Each row was made from one small tree. The marks that hang from a mark follow it in brackets, in the order of their numbers. Every link used is in the known rows. Write each row's tree.
In the rows, 128 means zero.
Known rows:
J662{J615}: [136 127 139 140  92 111 157 135 187 132 160  93  93  98 122 149  96  51
 123 134 124 168 126 124 164 129 127 159 143 129 117 145 137 125 147  92
  77 173 106 109 108 116 146  93  96 142 123  85 159 136 168 117 121 147
 189 136 125  82  67 156 138 146 116 195 114]
J615{J394{J775 J935} J920{J662}}: [101 127 125 140 149  78 168  92 136 153 135 131 124 110 130 149 120  37
 123 163 105 126 149 175 176 109 143 142 183 123 107  64 132 133 124 151
  66  82 109 101 112  79  95 130  84 146 105 121 144 105 115 152 179 115
 174 135 132  84 118 103 129 159 120 141 137]
J271{J394{J462}}: [183 132 150 134 112  71 160 173 164 175 119  97 103 126 131 148  95  86
 129 164 129 162 148 141 152 144 128 149 181 126 139 102 125 160 140  85
  83 190 117 104 114 117 133 107 101 135 120  93 143 140 181 136 137 139
 181 134 128  92 100 138 141 158 139 139 120]
J271{J394{J775}}: [134 124 133 145 101  82 155 166 163 168 113  90  98 121 128 152  98  92
 115 157 124 156 129 142 179 130 136 139 190 133 129  78 136 138 148  99
  75 135 110 108  97 112 132  97  91 143 122  98 132 139 177 135 137 136
 186 134 122  94  82 167 143 158 131 127 117]
J662{J920{J615}}: [141 128 124 155  89  92 158 141 204 140 178 104 102 100 120 146  95  74
 116 146 129 180 152 133 202 140 127 148 127 137  96 149 146 152 148  94
  76 128 107 114  74 114 150  99 102 142 120 106 163 122 137 112 117 150
 190 133 131 102  61 149 155 149 145 183 120]
J394{J775}: [108 131 136 144  84  90 153 171 165 156 128  93 100 131 132 167  99  57
 127 148 123 164 127 153 190 128 137 143 185 130 110 102 131 140 146 109
  69 117 106 110 100 128 142  87  91 138 115  94 161 134 169 117 125 125
 187 135 139 116  87 159 135 147 121 152 120]
J271{J394{J775 J920 J935}}: [170 116 139 153 115  87 136 142 128 158 125 110 109 132 146 180 116  62
 105 175 111 140 136 160 164  98 127  91 161 133 112  99 129 136 152 113
  60 126  99 106 110 108 110 121  94 145 123 128 137 126 133 135 166 109
 185 137 116 101 128 154 133 164 137 109 109]
J935{J775 J821}: [121 124 138 168  89 107 158 170 222 181 180  92 104 130 117 169 102  98
 108 142 133 160 136 150 203 137 145 193 147 134 133  97 128 165 138  96
  91 122 106 116  87 135 119  81  92 159 135  76 127 149 172 110 129 157
 196 120 126 120 102 139 131 137 148 154 108]
J394{J271}: [124 138 133 143  79 108 149 175 195 126 136  83  76 161 127 153  95  53
 132 142 141 176 124 167 176 134 109 151 187 133 109 120 110 156 155  98
  99 150 101 112 108 127 149  84  98 137 139  86 189 135 175 118 128 118
 181 131 147  77  69 132 137 145 108 177 103]
J394{J271 J462{J935} J615 J775}: [124 114 145 126  16 123 112 161 134 149  72  84 126 147 156 190 102  39
 111 152 111 151 144 189 128 113 137  74 216  97  85 124 136 132 157 118
  70 113  88 109 153 153 143  79  99 140 118 115 197 131 171 118 174  33
 184 140 186 131 151 135 122 157 131 157 107]
J615{J394 J920{J271 J662}}: [ 93 131 107 133 150  80 184  73 174 117 167 131  96 165 103 107  97  52
 129 149 128 161 151 179 171 124 145 180 191 124 112  66 114 140 131 126
  94 126 111 107 129  83 100 126  77 158 118 101 140 112 140 149 161 138
 159 135 141  43  61  99 140 152 125 183 139]
J935{J775 J821 J950}: [112 134 156 178  96 101 163 187 208 189 168  94 118 164 131 167 107 117
 109 146 135 152 123 147 193 142 161 197 149 122 138 108 122 171 137  95
  72  99 102 114  98 132  93  77  93 177 150  79 118 152 168  98 136 145
 192 129 109 134  90 127 140 137 168 164 105]
J462{J394{J271} J935{J775 J821 J950}}: [109 117 126 154  54 123 124 137 210 175 126  83 136 193 129 133 105 130
  81 142 140 142 135 175 156 126 155 173 152  95 151  99 136 175 145 107
  79 116 102 114 125 133  61  53  96 177 146  93 124 158 165  88 172 112
 174 133 107 106 102 111 139 153 167 142  95]
J394{J775 J920}: [129 120 139 155  98  84 145 174 148 147 136 103  99 151 147 170 107  43
 119 163 124 158 136 165 175 110 136 115 171 135  95 115 124 143 156 112
  74 110  96 112  98 125 133 110  91 142 112 114 159 128 147 120 139 109
 190 150 134 120 100 150 138 149 133 145 114]
J920{J615{J394{J462 J775}} J662}: [118 122 127 142 142  71 143  88 152 173  97 125 109 109 130 163  97  66
 124 144 104 134 164 153 154 131 152 127 210 108  82  69 141 144 127 129
  37 112  96 109 121 114 144 108  86 151  99 107 171 107 144 147 160 117
 180 146 127 115 147 116 128 153 135 177 133]
J615{J920{J662}}: [130 142 112 134 131  64 186 131 181 130 163 119  89 161 126 130 110  41
 134 155 138 156 158 169 190 134 138 178 144 131 112  94 125 152 133 118
  86 121 115 107 101  95 124 108 101 142 126  95 137 127 160 137 143 148
 180 144 138  84  72 117 142 145 129 184 134]
J271{J394{J462{J935{J950}} J615 J920}}: [214 115 152 137  82  78 141 155 130 175 100 103 131 139 148 152 111  89
 100 183 120 135 150 162 104 129 153  88 147  99 130 150 137 136 145  98
  62 130 105 104 153 113  97 117 101 157 138 129 131 142 152 121 187  66
 180 159 115 109 133 122 151 169 177 141 100]
J920{J271 J615{J394}}: [113 119 115 146 124 105 150  69 205 141 146 116  96 113 100 132  73  84
 123 131 118 179 136 150 172 137 131 154 188 118 108 110 126 130 140 112
  75 134 113 111 107  99 153  96  74 147 122  92 172 116 149 130 132 136
 172 118 124  55  66 128 140 152 126 205 122]
J935{J821}: [134 136 123 149  67 101 158 161 215 168 168  91  84 103 117 145  98  80
 118 138 136 164 138 153 199 146 123 195 128 141 132 133 140 157 139  95
 103 140 116 113  83 130 155  88  87 143 143  80 149 151 179 116 120 161
 191 116 142  96  92 123 130 145 132 175 112]
J662{J615 J920{J271{J394{J462 J935}}}}: [156 119 158 134  91 127 144  98 133 129 169 114 128 120 130 152 101  66
 101 157 105 171 152 128 138  97 130 123 168 119  89 136 134 146 150  82
  61 205  71 104 155 123  93 124 100 164 119 118 143 116 113 128 151 136
 170 126 145  97 102 145 136 165 150 151 126]
J462{J935{J775 J821}}: [117 114 129 149  40 108 143 135 223 197 163  93 129 142 108 175 107  97
  93 146 131 155 146 164 194 133 149 179 142 122 143  95 138 144 132 105
  73 113 114 114 103 124 103  62  98 160 133  77 110 153 170  99 150 137
 191 118 130 113 118 147 119 145 149 145 109]
J462{J935{J821}}: [139 127 115 131  25 104 138 125 221 190 156  95 108 114 106 152 101  80
 104 139 133 161 148 164 191 141 126 179 125 125 147 130 149 141 134 102
  83 133 121 111  93 121 135  72  89 142 143  81 134 156 176 103 140 138
 184 113 145  88 111 138 118 152 136 160 113]
J271{J394{J615{J920} J775 J935}}: [161 112 131 147 109 105 157 140 126 141 118 102 125  71 157 168 113  64
 105 178 104 126 136 161 164 109 138 108 151 123 122 113 146 123 147 122
  93  98 110 101 107 100 121 122  95 138 123 135 137 124 150 149 175  91
 193 125 145  96 102 136 151 165 142 133 121]
J615{J394{J271 J935} J920{J662}}: [120 132 123 139 134  96 163  98 163 127 147 122  95 147 126 129 117  33
 127 154 123 140 148 190 158 119 121 150 183 125 107  79 111 155 132 141
  96 118 105 102 121  82  99 125  96 148 128 115 173 107 120 153 187 109
 168 132 143  46 102  81 132 156 108 162 120]
J271{J394{J615 J920}}: [219 118 119 153 107  88 160 164 160 135 141  91  76  81 132 143 100  76
 106 168 122 145 135 148 146 129 130 116 127 138 126 134 136 124 154  94
 101 141 111 109 111 114 141 137  93 141 132 119 145 139 165 141 159 119
 193 143 109  80  90 145 156 158 147 153  95]
J462{J394 J935{J775 J950}}: [133 121 135 141  96  85 138 127 189 176 120  93 149 180 113 136 103 117
  98 151 133 144 135 155 156 131 163 160 149  91 163 100 136 152 134 110
  34 117 124 108 134  99  54  56 105 154 117  94 102 151 165  86 162 117
 173 148  78 114  89 139 150 155 166 132 107]
J935{J950}: [132 148 150 150 106  77 170 185 179 160 138  98  99 153 127 146  98  77
 139 144 138 165 117 145 181 149 140 169 159 121 134 137 118 150 140  99
  64 126 115 107 106 107 124  83  96 147 145  85 148 142 168 106 125 131
 180 144 111 103  61 129 150 147 137 177 111]
J920{J615 J662{J394{J462 J775}}}: [127 126 127 139 105  85 139 105 148 158  96 107  97 159 139 161 100  82
 129 154 116 140 163 133 158 114 154 121 205 114  52  81 155 146 139 106
  19 108  78 115 140 131 154 102  90 141 100 106 173 115 156 133 143 133
 179 147 132 139 160 141 130 150 152 192 132]
J935{J821 J950}: [134 145 142 160  81  96 164 175 203 175 157  98  99 126 130 141 102 101
 121 139 136 158 126 148 188 153 138 203 129 126 140 143 136 164 138  96
  83 119 110 110  89 120 128  85  87 157 161  82 141 155 172 107 125 150
 187 129 124 104  82 114 142 145 154 179 108]

Which tree is each row?
[141 124 129 149  87 120 166 174 174 104 142  85  91 122 153 141 101  37
 126 159 133 159 132 182 161 129 124 133 158 128 103 144 119 145 160 113
 138 114 105 108 100 119 150 109 100 138 133 114 194 128 168 135 153  88
 189 133 172  74  57 110 156 150 123 191 112]
J394{J271 J615{J920}}
[139 113 145 143 135 116 166  80 158 146 167 117 135  48 130 128 109  36
 118 153 109 141 135 144 142 116 128 151 129 122 137 131 137 124 131 123
  96 141 121 100 105  71 103 130  90 141 103 119 153 115 117 143 160 126
 177 121 127  44  80 109 140 164 111 168 127]
J662{J615{J394{J935} J920}}
[164 126 140 154  67 124 132 152 152 129 137  85  78 178 135 158 112  48
 125 167 131 156 126 161 145  92 104  99 163 138  90 130 121 151 158 103
  82 141  85 112 140 116 128 124  93 135 126 122 195 120 123 119 158 105
 172 133 131  82 125 127 132 156 126 158  96]
J662{J394{J271 J920 J935}}
[125 127 115 136 117 105 149  80 159  79 177 126  69 189 120 145 101  32
 110 135 120 170 146 153 152  98 141 139 157 124  60 117 118 124 154 103
  54 166  65 114 152 126 124 117  89 172 138  95 150 121 139 123 150 142
 174 156 127  83  93 145 126 144 127 222 119]
J394{J920{J271 J662{J615}}}
[ 96 140 106 129 133  80 176 103 178 103 174 128  86 209 120 128 100  43
 132 152 136 174 153 183 190 118 143 178 176 127  91  87 112 149 140 117
  85 125  99 109 124 103 118 102  91 156 134  90 142 121 159 132 143 143
 168 138 155  73  64 120 136 145 133 198 140]
J615{J920{J271 J662}}
[147 112 103 136 105  95 106  52 182 123 121 127 131 195 125 122  87  96
  92 147 125 160 154 172 145 113 149 116 128  87 106 152 139 138 153 113
  37 127 102 113 140  98  98  73  88 161 136 118 137 133 139  90 165 100
 163 150 102  84  87 125 148 166 170 187 113]
J462{J394{J920{J271 J615}} J935{J950}}
[111 106 159 161  99 155 153 119 159 127 162  84 129 173 151 151 118  60
 114 169 125 147 127 140 140  79 140 126 168 125  92 107 126 148 156 103
  85 126  76 112 136 109  83 109 105 157 108 119 166 117 124 122 166 118
 179 125 137  86  94 136 141 153 128 174 116]
J662{J394{J271 J935{J775}} J615{J920}}
[163 129 103 149 129  67 145 104 186 126 160 125  73 157 126 158 104  51
 117 144 127 153 163 157 180 124 134 132 131 129  74 120 127 139 145 115
  52 119  95 115 101 110 154 106  97 152 134 105 159 121 146 125 147 139
 190 155 111  99 114 131 137 145 139 207 114]
J394{J920{J615 J662}}
[147 125 139 142  98  91 142 143 147 169 113 100 111 117 130 178 107  80
 114 161 109 145 128 145 180 116 125 124 182 130 123  88 136 133 143 111
  55 130 107 104 110 107 124  96  95 138 129 107 133 130 157 132 152 126
 185 123 121 103 115 162 131 162 129 120 113]
J271{J394{J775 J935}}
[147 120 173 147  68  96 149 176 159 186 110  90 151 165 140 186 107  85
 110 162 118 139 138 160 133 134 176 118 183  90 121 127 130 140 134 108
  34  94 104 105 156 126  86  74 107 163 125 104 133 138 165  97 175  62
 189 147 123 159 137 132 139 151 174 159 107]
J394{J462{J935{J775 J950}} J615}
[166 114 162 148 110 120 139 132 141 146 126 102 123 152 133 194  95  88
 106 164  99 146 139 153 143 106 149 112 206 110 104  93 113 140 142 100
  58 146  86 105 173 132 103 101  98 162 126 109 135 122 156 130 176  90
 183 119 128 134 147 142 135 156 162 150 108]
J920{J271{J394{J462 J615 J935{J775}}}}
[111 123 173 155  81 125 155 145 146 153 168  97 133 190 118 168 106  81
 116 173 119 172 145 142 161  88 149 132 200 123  76  96 126 170 140  88
  42 136  72 111 181 135  74 117  97 158  93 117 150 107 101 105 150 123
 162 125 144 153 134 145 138 151 174 136 126]
J662{J394{J462 J935{J775}} J920{J271}}
[130 135 188 169  97 104 145 184 169 201 148 108 146 159 149 198 116  97
 115 155 118 134 138 156 169 127 155 167 157 109 124 123 120 190 128 104
  50 107  89 107 130 136  80  79 100 172 143  94 133 139 147 101 156 113
 190 124 124 170 158 106 126 142 178 150 110]
J394{J462 J935{J775 J821 J950}}
[121 123 128 158  29 153 116 160 164 132 121  82  92  96 152 197 108  55
 100 138 103 134 125 175 176 110 119 121 169 123  86 142 142 141 160 121
  95  94  78 112 115 151 158  89  84 150 151 110 200 132 158 120 166  80
 200 110 174 126 146 119 118 150 130 167  94]
J394{J271 J615 J775 J935{J821}}
[166 110 123 148 153 102 133  69 151 103 167 115 112 143 128 160 120  58
  90 146 107 115 152 142 143  85 149 130 117 111  96  95 136 137 139 120
  34 152  79 109 153 112  74 113 107 167 105 114 121 121 123 116 179 141
 186 158  66 117 146 135 134 148 146 158 106]
J462{J394{J920{J662{J615}} J935{J775}}}
[149 123 122 158  78 103 162 127 200 148 170  87  93  98 110 127  93  96
 117 155 136 174 144 112 185 128 130 147 132 139  94 139 165 149 146  84
  69 122 102 117  99 114 150 115  94 136 106 112 163 119 131 114 118 168
 178 134 120  96  70 155 162 152 157 184 121]
J662{J394 J920{J615}}
[132 124 111 145  75 114 120 117 169 159 123  96 119  76 134 157 105  88
  95 140 111 129 141 161 187 115 123 163 129 117 129 119 161 154 139 122
  77 126 108 107 102 127 122  85  83 133 118 106 143 141 157 113 145 138
 185 113 126 119 139 121 126 156 140 128 113]
J462{J394{J775 J935{J821}}}
[102 111 116 156 113 106 122  99 161 125 140 125 103 177 144 175  89  55
 111 147 113 178 144 166 179  95 141  94 187 120  52 120 122 138 163 112
  54 102  74 118 111 128 149  91  82 159 127 116 175 115 140 115 138 103
 185 138 149 116  95 151 134 150 139 193 123]
J394{J775 J920{J271 J615}}
[136 132 145 151  95 128 172 117 140 109 137 101 111 154 140 135 102  76
 127 170 119 149 116 153 147 102 147 133 155 113  91 148 138 132 148 108
  73  85  92 104 165  93 101 119  81 149 139 124 159 116 131 118 162  96
 166 128 145  89  82 107 158 161 164 198 118]
J662{J394{J615{J920{J271}} J935{J950}}}
[ 75 110 117 161 106 111 149  85 175 142 154 117 118 103 114 140  84  83
 103 140 109 179 144 149 182 118 148 126 204 122  73  99 141 137 148 112
  67  96  90 116 105 113 124 114  73 161 105 118 172 102 112 127 141 128
 171 129 142  89  66 145 148 155 142 165 131]
J662{J920{J271 J615{J394{J775}}}}
[125 105 159 154  76 141 126 154 105 138 105  83 105 174 172 153 108  43
 115 170 120 153 137 144 101  74 137  70 206 121  55 123 133 152 173  90
  77 155  49 117 157 155 126 134  90 153  95 131 208 120 131 127 157  90
 176 155 157 113 135 142 134 155 133 168 114]
J662{J394{J271 J462 J775 J920} J615}
[143 135 149 128  86 135 131 100 134 119 119  93  83 174 137 155 113  42
 130 149 115 140 146 134 114  96 122 119 191 114  65 116 137 145 144 101
  41 173  58 108 184 136 125 113 102 147 119 103 189 115 136 130 166 119
 170 139 137 103 165 120 117 154 122 198 113]
J920{J662{J394{J271 J462 J935} J615}}
[133 127 128 137  95 122 156 114 161 101 158 114 108 124 135 161 102  33
 124 158 112 157 134 179 172 110 128 131 152 120  93 147 123 128 148 121
  99 110 106 102 134  98 131 108  90 137 135 118 167 114 142 128 155  89
 181 114 173  90  86 116 142 155 136 192 123]
J394{J615{J920{J271}} J935}
[133 122 120 137 129  90 177 120 177 132 158 115 103 164 124 112  92  79
 118 167 136 180 140 166 174 123 137 168 172 130 128  93 117 151 151  96
 112 153 116 107 104  96 112 112  91 150 136 103 126 133 165 142 140 143
 168 123 147  44  38 132 155 161 136 160 132]
J615{J920{J271{J394}}}
[ 98 118 122 153  48 136 162 143 144 113 144  81  89 122 122 143  94  81
 107 158 118 171 122 133 169  96 150 120 195 131  62 121 160 121 161  92
  77  97  72 116 156 140 129 128  74 151 104 125 169 115 131 118 139 121
 172 137 163 123  85 165 154 152 165 164 119]
J662{J394{J615 J775} J920{J271}}
[161 103 117 142  98  87 126 117 181 159 138 100 134 162 113 147 108  83
  86 164 130 143 154 169 154 106 150 124 130 110 143  95 133 144 141 116
  61 131 120 111 130 108  72  85 103 146  97 112 115 143 148  99 166 113
 179 148  89 105 113 144 143 155 156 117 106]
J462{J394{J920} J935{J775}}
[139 133 117 133  99 106 170  95 173 121 153  90  68 131 108 121 105  69
 123 140 128 149 136 108 153 115 138 168 149 130  96 108 158 115 138  93
  48 162  88 113 144 118 138 113  91 144 113  86 144 129 159 129 139 178
 177 142 107  79 102 154 134 147 128 206 119]
J920{J662{J394 J615}}
[149 137 106 141  62 118 158 142 173 103 124  72  40 152 116 138 102  71
 126 143 133 144 127 146 151 122 127 141 184 130  76 109 142 128 150 102
  80 121  81 114 155 139 160 113  92 144 134  98 188 125 171 133 159 123
 178 144 131  87 113 129 143 147 131 206  97]
J920{J662{J394{J271 J615}}}
[156 109 137 155 129 106 161 114 160 139 163 105  98  64 121 133 100  48
 112 147 117 153 133 136 129 119 130 135 140 133 127 132 134 120 145 107
  95 160 105 109 112  99 120 141  83 149 105 113 156 124 126 135 152 134
 180 146 104  51  84 134 141 155 117 170 108]
J662{J615{J394{J920}}}
[136 117 125 148  62 149 146  77 178 128 207 110 111  85 113 137 101  97
  75 140 111 167 141 126 171 104 126 169 121 135 105 145 151 142 153  80
  86 179  74 110 120 127 102 118  85 175 150 107 124 134 118 123 147 172
 177 106 140  74  86 146 133 161 152 160 116]
J662{J615 J920{J271{J394{J935{J821}}}}}
[143 130 153 158 135  89 144 147 171 155 127  95 138 157 128 158 106 105
 114 151 120 130 122 148 166 123 149 161 145 104 143 109 125 163 131 114
  37 129 112 104 134  99  64  75 106 155 122 100 121 136 147  95 157 123
 181 140  75 131 104 123 153 152 158 139 105]
J462{J394{J935{J775 J950}}}
[ 99 134 145 147  64 122 125 162 149 133 111  92 103 170 147 188 110  38
 126 148 115 155 123 176 176 107 114 108 203 123  87 112 114 146 157 121
  65 121  86 108 117 128 137  78  98 140 134 105 196 122 147 115 151  85
 184 125 158 112 116 140 120 151 107 150 108]
J394{J271 J775 J935}
[120 123 151 173 105 116 107 144 138 137 111 115 118 197 174 192 112  54
 112 157 112 145 128 174 155  96 132  68 176 107  63 147 114 151 167 125
  36  77  67 113 110 126 122  85  96 167 152 134 199 112 113 108 169  59
 189 148 137 132 122 122 136 157 142 179 101]
J394{J271 J775 J920{J615} J935{J950}}
[155 110 138 124  30 128 142 140 149 147 101  80 124 145 149 131 108  51
 118 180 134 150 154 178 115 109 134 103 174 108 101 136 145 146 152 104
 107 119 102 108 156 123 126 113 100 130 106 128 192 126 157 129 178  62
 168 134 184  82 123 110 142 163 145 167 118]
J662{J394{J271 J462{J935} J615{J920}}}
[203 126 130 141  88 105 149 139 165 137 127  90  92  63 118 169 101  81
 113 154 108 136 127 138 162 136 115 129 142 130 134 135 142 115 141 106
  78 142 117 101 121 103 142 109  97 130 142 109 142 135 166 137 159 119
 194 121 115  83 112 142 144 162 135 154  98]
J271{J394{J615 J935}}
[154 136 143 149  64 109 168 151 167 150 171  88  99  99 106 145 111  72
 122 163 126 163 132 126 179 114 116 146 138 144 107 138 153 145 139  93
  66 132 105 108 132 106 112 125  96 131 107 115 156 120 112 113 132 153
 172 125 125 101 100 146 146 156 146 137 115]
J662{J394{J935} J920}
[133 138 104 127 124  80 167 101 181 116 151 115  62 191  98 124  90  91
 120 143 130 171 142 152 180 128 137 171 198 129 104  62 118 133 141 101
  60 161  97 110 140 114 124  99  88 162 149  78 122 134 174 139 143 164
 169 134 118  64  82 149 134 155 133 177 120]
J920{J271{J394} J662}
[ 94 112 124 161 101 116 127 113 182 148 104  99 103 118 132 154  88  72
 115 135 115 159 132 160 160 127 128 116 217 119  91  91 128 142 152 124
  82  98 100 114  89 118 153  94  80 147 115 110 201 114 148 138 151 101
 180 130 139  74  83 130 139 156 111 176 112]
J920{J615{J394{J271 J775}}}
[141 118 137 129  48  96 141 113 196 219 127 106 135  73 105 140 100  82
 102 150 119 149 162 170 147 146 134 169 157 112 156 114 150 151 119 114
  91 141 126 107 121 114 118 100  83 140 112  94 145 145 157 124 159 118
 169 115 146  79 148 100 112 158 141 137 117]
J615{J394{J462{J935{J821}}}}
[160 113 129 156 116  77 149 163 142 158 122 102 101 139 144 160 105  78
 108 173 124 153 137 155 167 111 138 107 170 138 116  90 129 140 157 102
  81 130  99 111  97 119 126 123  90 152 120 119 136 136 154 136 150 126
 186 145 116  97  93 161 143 158 140 116 111]
J271{J394{J775 J920}}
